Each row comes from the steps of one walk. Every step used is in the known rows, and no mark comes twice. Write the walk behind each row, first mark first.
In the rows, zero is written as 128.
Known rows:
m, k, v, a, n: [113 137 122 141 172 146 119 123 163 184  97 108 146 177 111 121 135 110
 145  63 119  77  86 120 130 117  75 112 122 110 127 159  74 142 111  86]
m, e: [109 102 120 106 172 152 168  86 101 142 144 104 116 189  89 110 119 117
 124 116 146 139 154 100 103 116 104  93 114 129 131 139  80 102 122 127]
k, v, a: [131 130 120 149 152 147 148 103 118 162 131  98 135 195 114 110 133 112
 138  73 119 107  98 108 111 114 121 117 120 119 132 164  63 127 107  93]
k, v, s, n, b, l: [101 125  81 174 165 136 137 121 142 135 109 133 149 101 139  80  97  89
 142 139 143 109 108  74  98  92 135 106 170 162 207 145  57 112 119  82]
v, s, n: [115 138  52 116 149 141 160 106 112 142 120 109 121 153 101  86 108  77
 134 107 133 113 110  95 100 116 156 100 113 147 153 143  87  91 125 126]
a, n, s, v: [ 75 139  63 106 153 148 123 138 101 142  95 117 119 180 117 150 114  79
 127 126 141 107 115 123  99 126  72  97 114 107 148 140  88 115 121 100]
z, g, n, s, v, k, m: [ 57 135  29  94 183 153 125 142  97 138 129 109 130 171 122 145 159  90
 137 147 133  90 127 112  83 138 112  52 158  69 177 164  15 131 111  80]
e, r: [115 129 120 107 181 141 168  65 112 123 133  94 116 180  82  94 121 124
 118 122 118 110  89  96 105 123 107 116  82 138 125 146  84 115 117 166]
n, b, l: [ 99 119 137 112 169 138 154  80 132 129 132 119 122 137 110 117 117 145
 140 152 144 128 103  90  90  94 101 108 159 150 185 138  89 113 121  74]
k, m: [106 125 128 112 165 144 158  73 117 127 134  93 111 199  92 122 162 125
 137 136 122 116 101  99 104 138  86  71 112 106 149 162  85 104 117 120]
a, v, k, m, s: [ 90 111 142  76 193 144 119 103  82 151 121 109 122 165  92 100 155  79
 143 120 120 110 136 116 102 111  91  63 120 145 188 161 122 126 105 111]
e, m, s, v: [ 84 129  90 103 199 139 136 102 121 119 138 108 112 188  94 116  61  76
 125 117 149 125 140 102  94 142 106 131 120 136 177 137  99  99 115 124]
z, g, n: [ 90 128  78  76 170 154 159  95 116 122 151  96 137 200  94 123 140 132
 128 131 127 127  99 108 107 108 140  94 133  70 130 138  32 114 126 106]
m, k, v: [110 122 134 151 190 150 129 108 177 133 123 111 142 196 110 114 131 110
 132 121 102  93  89  89 114 135 109 103 117 133 138 160  55 131 119 114]
k, v: [113 122 128 157 164 148 145 100 112 128 132 104 139 204 119 109 126 115
 130 129 109 120  99  96 108 121 109 105 114 118 136 160  58 121 119 114]
a, v, s, n, g: [118 139  56  73 148 152  79 114 125 116 115 123 135 160  99  79 111  93
 134 102 134 125 116 102  96  95 178  98 140 138 139 135 121 117 112 118]
z, g, n, a: [ 92 126  62  73 163 146 135 106 123 139 149  95 139 189 100 132 146 131
 124  65 133 134  95 108 112 106 151  96 140  67 120 137  42 121 109  97]
r, e, m, s: [ 99 102 121 115 211 146 182  75 103 121 148 106 118 177  89 120  57  83
 125 106 204 129 129  77 103 113 122 128 112 139 165 132  92  95 127 139]
m, k, v, s, n: [112 133  68 163 181 142 131 132 179 145 107 119 149 150 117  84 108  66
 137  98 112  82  98  80 113 128 149  99 124 154 157 157  55 114 121 128]
r, e, m, s, n: [101 113  74 119 208 141 179  90 106 109 136 109 130 158  97  92  57  71
 134  87 215 119 133  80 104 116 161 127 111 158 171 134  99  84 126 127]
a, v, s, n, b: [111 144  57  73 156 139 126 116 122 136 111 133 140  98  96  90 105  96
 134 105 136 118 112  88 102  76 154 102 119 153 178 131 114 106 109 108]
n, a: [116 127 105 104 151 140 132  93 118 151 135 102 120 185  99 127 134 123
 125  64 124 133  96 100 105 118 128 107 113 119 124 148  99 114 107 106]
n, s: [106 117  94 110 153 152 157  97 112 133 124 110 118 175 105 127 108  84
 131 127 127 114 104 109  90 113 122  98 108 130 143 147  84 103 121 118]
g, n, s, v: [ 69 132  22 104 164 148 136 144 124 129 122 119 127 196 122 155 112  82
 124 133 142 105 112 112  91 121 125  93 108  89 156 137  87 101 123 107]
m, s, n: [105 114  81 108 175 142 143 105 113 120 120 107 122 156 103  80 113  71
 135  91 144 125 114 109 100 119 153  94 106 167 161 135 113  86 120 125]
g, z: [129 117 133  93 171 146 161  92 108 126 134 137 128 210  96 115 126 121
 133 134 126 128  92  98 109 115 117 108  89 154 135 192  95 113 124 116]
l, b: [125 128 120  99 174 140 160  72  93 134 138 112 111 214  87 122 128 135
 127 130 127 143  98  77  96 120  92 106 102 137 187 132  48  96 119  89]
g, n: [ 95 126  83  98 166 148 156 100 113 134 137 102 132 207 101 135 129 129
 127 132 127 118  95 103 107 103 123  99 102  88 134 136 105  98 130 114]
n, s, v: [ 87 132  61 111 160 150 137 127 119 128 126 115 113 185 113 139 111  77
 127 125 135 111 120 108  87 136 118  93 121 124 151 148  71 108 121 107]
g, n, s, v, k: [ 71 131  23 111 173 148 124 158  89 157 119 123 133 175 136 151 114  83
 132 140 129  90 122 109  82 117 131  88 117 105 169 145  93 122 120  82]
v, k, m, e, r: [104 111 130 124 203 143 162  70  79 150 126  95 111 155  87  88 149 119
 128 132 136 100 154  91  96 134  72  66 100 141 157 167  77 125 108 157]
m, e, r: [109 108 119 108 189 146 175  64 103 129 135  98 115 171  76  87 108 116
 109 111 144 126 139  92 107 122  99 103  86 140 124 142  77 108 116 177]
z, g, n, a, v: [ 85 133  68  30 163 148 118 114 127 131 145 107 152 200  84 119 144 126
 123  59 131 136 106 119 123  87 154  96 137  65 119 134  58 130 104  97]
e, m, s: [103 112 122 101 194 143 155  73 113 125 138 102 116 177  88 108  57  82
 128 116 145 129 124 104  97 119 111 133 109 143 168 137 108  92 119 133]
z, g, n, s, v: [ 63 131  17  79 173 157 139 138 126 120 137 112 134 190 114 144 122  85
 122 129 139 113 118 116  93 127 139  85 145  70 147 135  19 116 122 100]
k, m, s, n: [ 98 117  90 117 182 139 143  94 121 117 120 100 119 158 102  86 151  74
 142 100 149 115 118 107 104 136 122  62 111 151 182 150 111  86 116 128]
r, e: [112 112 118 117 178 151 188  88  98 128 147 103 120 196  94 133 128 126
 126 117 176 121 106  76 106 112 127 100 109 122 128 143  76 107 131 119]
b, l: [ 95 117 139 112 164 140 168  82 124 130 139 106 120 205 101 103 122 122
 137 146 138 124 107 105  99 119 109 107 155 141 161 141  77 108 128  93]
a, v: [105 131 124  65 161 145 142  93 109 127 139 108 127 206  79 105 129 118
 129 117 118 125 112 111 108 103 121 105 109 126 132 138 104 115 116 115]

Write each row's walk:
[ 77 115  69 132 205 145 143 113  89 150 115 111 108 143 110 108 129  71
 121 134 150  88 173  98  82 150  70  62 109 138 173 170  60 128 104 151]
n, s, v, k, m, e, r
[122 140 117 145 194 143 143  93 190 160 131 104 144 188 100 107  76 106
 144  68 124  77 102  97 110 132 112 147 127 124 150 165  57 131 105  91]
e, m, k, v, a
[139 116 131  94 166 155  98  96 117 102 133 142 130 207 106 116 127 139
 136 141 132 139  90  94  96 112 134 105 115 147 118 191 106 130 120 113]
n, g, z
[ 75 140  62 113 157 150 115 152  65 173  92 117 121 158 130 145 119  80
 138 133 131  94 125 122  86 123  76  98 124 123 162 145  95 137 119  76]
a, n, s, v, k
[ 77 110  72 129 187 151 134 133  85 158 121 115 106 159 119 134 139  72
 132 136 151 104 185 102  76 146  77  50 134 130 181 168  66 122 109  98]
n, s, v, k, m, e
[105 126 113 113 220 145 180  76 163 130 146 106 124 189  81 130  71 119
 131 113 182  90 110  68 110 128 122 134 117 129 145 144  68 114 127 119]
r, e, m, k
[ 96 106 136 111 187 146 142  81 117 129 127  98 107 178  90 115 149  85
 134 121 136 123 117 106 104 128  82  65 109 129 172 154 104  94 116 139]
k, m, s
[117 137  65 164 185 143 117 129 187 141 100 135 151  86 124  98 104  89
 139 109 119  84  94  66 108 106 148  99 128 160 184 152  66 120 114 111]
m, k, v, s, n, b
[124 135  65 162 176 153  68 132 191 122 104 123 149 149 126  85 112  85
 136 108 117  91  96  80  99 124 171  96 148 143 145 155  70 132 115 121]
m, k, v, s, n, g
[114 135 120 146 145 147 133 117  98 178 101 102 143 190 116 121 131 116
 140  74 130 103  96 125 127 106  76 116 117 100 131 156  82 131 111  81]
k, v, a, n
[142 132 117  81 147 153  88 113 101 154 100 138 135 192 107 127 134 141
 146  85 152 120  85 123 108  94  97 115 117 125 113 196 131 139 112  82]
v, a, n, g, z
[ 97 125  94  79 193 136 102 120  97 131 104 129 136  82 109  83 147  92
 150 107 141 104 130 105  93  92 126  60 123 171 219 151 140 121  97  84]
a, v, k, m, s, n, b
[103 145  74  81 160 130  98 120  99 146 116 111 136 159 107  90 168 107
 148  53 127 101 122 110 103 118 144  72 124 139 158 160 115 133  92  76]
s, n, a, v, k, m
[109 134 127 154 205 143 138  87 180 124 135 108 143 199 106 108  72 111
 135 127 115  87 100  83 108 137 104 137 120 125 150 156  54 125 117 116]
e, m, k, v
[119 141  51 115 155 140 147 108 121 143 111 122 127  88 108 102 103 100
 134 113 138 116 101  77  96  95 151  99 120 155 173 137 101  97 115 109]
v, s, n, b
[ 99 136  77  98 187 134 142 107 127 149 137 103 110 177  92 115  65  74
 132  58 161 111 138 116  96 139 116 140 127 135 173 150 101 104 103 102]
e, m, s, v, a
[ 78 139   7  74 161 155 143 143 130 151 135 106 133 181 110 143 127  85
 133  73 152  98 116 129  99 119 146  95 150  70 147 147  21 121 108  76]
z, g, n, s, v, a
[112 132 117  98 146 157  82  96 100 123 109 103 123 189 109 131 133 146
 133 133 137 134  92 113  99 106  89 101 131  97 115 139 119 127 123 102]
a, n, g
[ 87 119  54 101 160 153 156 113 116 135 123 110 135 187 112 143 108  90
 127 134 135 108  97 110  97  98 131  94  99  93 145 136  98  95 127 114]
g, n, s
[ 73 117  92  83 182 146 154  95 141 122 145 115 146 140 110 121 129 153
 137 158 149 130  99  95 100  82 121  97 186  95 180 127  31 120 123  68]
z, g, n, b, l
[126 122 129  89 159 155  84 105  98 118 100 141 135 200 110 124 130 141
 138 141 143 135  86 107 107 103  89 106 111 124 116 183 126 133 123 104]
a, n, g, z
[ 86 125  98 127 210 139 142  99  88 142 125 102 106 162  96  98 146 112
 122 133 142 100 168  89  92 158  66  69 109 134 160 169  66 133 106 149]
s, v, k, m, e, r
[ 85 135  68  38 171 148 105 129  91 161 141 109 151 178  99 118 148 127
 133  64 119 122 116 117 108  83 158  93 149  85 134 142  63 151  98  72]
z, g, n, a, v, k
[ 89 132  76  82 159 133 137 114 141 131 113 138 139 105 101  75  98  95
 143 126 152 115 123  94 100  71 147 107 166 170 205 126 101 107 116  84]
a, v, s, n, b, l
[ 98 133  65  63 182 128 110 107 130 119 126 116 140 159  90  75  62  63
 131  25 160 130 135 115 109 102 164 134 114 158 167 128 136  99  95 116]
e, m, s, n, a, v
[100 134 134  79 173 144 130  96  82 145 128 105 122 187  93 104 163 122
 143 136 107 103 123 108 101 115  94  71 121 126 163 162 105 134 107  93]
a, v, k, m
[101 131  80  98 173 145 146 102 123 133 129 118 135 143 109 148 123 152
 129 141 134 122  85  86  99  82 119 100 104  95 159 130 114 103 119  95]
g, n, b
[104 129  97 144 163 153 119 138 163 188  84 117 144 159 120 128 118  71
 144  64 127  65  88 126 118 109  79 104 117 117 142 161  66 139 109  87]
m, k, v, a, n, s
[101 139  89 143 176 147 127 117 170 181  91 112 151 160 116 126  62  72
 145  69 142  60 102 123 113 112  76 143 119 108 154 157  67 131 105  85]
e, m, k, v, a, n, s
[141 126  61 104 157 150  99 114 121 114 118 148 137 162 115  83 105  94
 137 122 145 126  99  85  95 107 172 102 120 166 142 191 108 115 119 126]
v, s, n, g, z
[118 139  38 114 142 137 132 114 123 157 117 109 126 142 104  99 116  78
 130  45 136 121 106  90 105 112 168 102 119 143 143 147  98  97 108 117]
v, s, n, a
[112 145  74 101 158 140 143 118 119 159 135 101 108 197  99 128 135 115
 135  69 138 107 111 113 100 140 121 113 126 121 139 156  79 119 106  83]
s, v, a
[124 136 120 140 165 157  56 126 171 160  96 112 146 174 122 122 139 133
 142  71 125  86  80 116 117 109  89 108 148 104 116 161  89 159 106  81]
m, k, v, a, n, g
[107 146  59 162 194 138 137 112 186 137 114 116 150 154 112  80  50  63
 137 105 126  78 110  78 109 133 145 135 126 146 171 156  50 110 117 125]
e, m, k, v, s, n
